Each row was made from one path, in order. Every step used is in the known rows, and no mark comes twice. Write each row's path.
Known rows
gavun/safi/vemam/kiset: [-20  16 -24  26 -17 -12  -3   6  -4  -9   7 -26  34 -12  19  18 -24  -3
  -4  10  14]
safi/vemam/suti/kiset: [-31  -4 -14   8 -23   1  14  -9  43 -30  -1 -10  24 -18   3   5 -10 -22
  21   8   6]
nopo/gavun: [ -7   2 -11  -3   2 -15  11  12   6   9  11  10 -18  -9  -8  -4  -5   2
  -4  -6   1]
safi/vemam/kiset/suti: [ -8   1   6   4   9   3   2 -15   8 -11  -6 -23   0 -15  25  19 -18   0
   9  -9   5]
suti/kefa/vemam: [ -5  -7  12 -11   9  12  24  -8 -11 -16  34  16 -31 -27   3  25  -3   0
  -9 -13  -3]
vemam/kiset: [-17  -6  15  13   4   4  -2 -12  -9   0  -8 -36   8 -11  -5  -7   3  -3
   6   1  -3]
kiset/suti/kefa/vemam/gavun: [ 13   1  32  -5  43  22  20 -16  -2 -11  32  27 -58 -30   4  25  -5   3
  -3 -13   2]
nopo/kefa/vemam/suti: [-14   3   7 -17  -3   9   2  10  27 -21  -2  33 -15 -20 -29   2 -15  12
  -5  19  12]
nopo/gavun/safi/vemam/suti/kiset: [-48   7 -52  20 -28 -21  30  29  41 -20   8   9  21 -26  -2   4 -30 -16
   5  15  14]
nopo/gavun/safi/vemam/kiset/suti: [-24  17 -29  21   5 -20  17  22   3  -3   6  -5  -1 -26  25  19 -42   5
  -5   3  14]
vemam/kiset/suti: [-17 -13  20   5  27   6   6  -9  -3   2 -19 -27 -11 -15   8   0  -8   3
  13   1  -4]
kiset/suti/kefa: [ -7  -5   2 -10  22  16  37  -5 -12   2  10   3 -22 -21  22  18   1   7
   3 -11  -9]
nopo/kefa/vemam: [  2  -3  14 -13  11   5  -8  12   1  -8   0  48 -18  -9  -7   3 -20  19
 -14   8  10]
kiset/suti: [  1  -4   3  -9  22   2   8   0   2   4 -15  10 -14  -5  15   2 -11   7
   6  -5   0]
vemam/gavun/safi: [  9  23  -9  30  10  -5  -5  15   0   3  17   9   3   4  -8  -1  -8  -3
 -10  21  14]
kefa/vemam/gavun: [ 21   9  29   5  19   4 -13 -11  12 -17  23  24 -34  -4 -20   6  -8  -6
  -7   0  12]
safi/vemam: [  5  12 -12   0 -16  -7  -7  -2  11 -10  15   4   9   1  20  22 -15  -3
  -4  -4  11]
kefa/vemam/nopo/gavun/safi: [ -9   8 -10  14  16 -33   4  18   0  -7  36  55  -7 -21 -10   9 -29  13
 -14  -2  10]

Write each row's path
[  0 -15  25  -7  41   7  24 -23  -8 -11  28  39 -29 -32  14  29  -7  15
   5 -26 -12] -> kiset/suti/kefa/vemam/nopo
[ 11  17   6  18  18  -5 -10  13   3 -15  28  29 -19  -5 -13   7 -22  -2
 -18  17  24] -> kefa/vemam/gavun/safi
[-21  20 -47  13 -31  -1  33  13  14 -23  32 -12  24 -28  14  40 -13 -11
  -6  15   7] -> gavun/safi/vemam/suti/kefa
[-14  25 -44  15 -34 -10   9  21  25 -22  12  -6  28 -11   2  24 -25 -10
  -6  21  16] -> gavun/safi/vemam/suti
[-37   5 -36  23 -26  -4  19  14  32 -31   1  -2  36 -18   7   9 -26 -18
  11  20  14] -> gavun/safi/vemam/suti/kiset
[-25   0  -8  -4 -10  16  36 -10   7 -13  16 -21  -2 -28  -9  13  18  -8
  10   3 -10] -> vemam/suti/kefa
[-23   9 -22  20   6   7  35   1 -16  -7  19 -22  13 -34  38  37 -22  -1
  -2  -2   3] -> gavun/safi/vemam/kiset/suti/kefa
[-21 -14  29   3  12  18  21 -21 -17 -19  25 -20 -23 -35  -3  20   0  -2
  -1 -14  -8] -> suti/kefa/vemam/kiset
[ 25  23   1  18  -3  -6 -19  -9  20 -11  25   8   1   2   5  20  -6 -10
  -2  -2  17] -> safi/vemam/gavun
[ -1  22 -41  15 -17 -16   0  24   3  -9  14  12  23   1  23  26 -31   0
 -14  11  14] -> gavun/safi/vemam
[-16   9 -20  21   6  -8   6  10  -2  -7  -4 -16  17 -17  30  23 -34   3
  -1   6  15] -> gavun/safi/vemam/kiset/suti
[-25 -13  19   3  27  20  34 -19 -20   1   4 -33 -14 -33  16  14   5   4
  13 -10 -11] -> vemam/kiset/suti/kefa
[-20  -3   1   5  10  14  27 -20  -6 -10  16 -29  -3 -35  36  35  -7   2
   7 -16  -5] -> safi/vemam/kiset/suti/kefa
[-15  -8  28  -1  15  10  -8  -4  -7 -10  -9  14 -12 -19 -15  -2 -18  18
  -4   8   9] -> nopo/kefa/vemam/kiset
[  4   3  10  12  16  -1 -17  -6   4   9  -4  43  26  -1  -5  -3   3  29
   0   2  -1] -> vemam/nopo/kefa
[  7   9   5  11  37  11  28   6 -10 -11  37  30 -43 -29   8  26 -21   1
 -10   1  15] -> kiset/suti/kefa/vemam/gavun/safi
[-15 -15  36  -9  35   8   5 -14  -3 -15  -7  -9 -33 -24   2   7 -22   2
   7  -6   5] -> kefa/vemam/kiset/suti
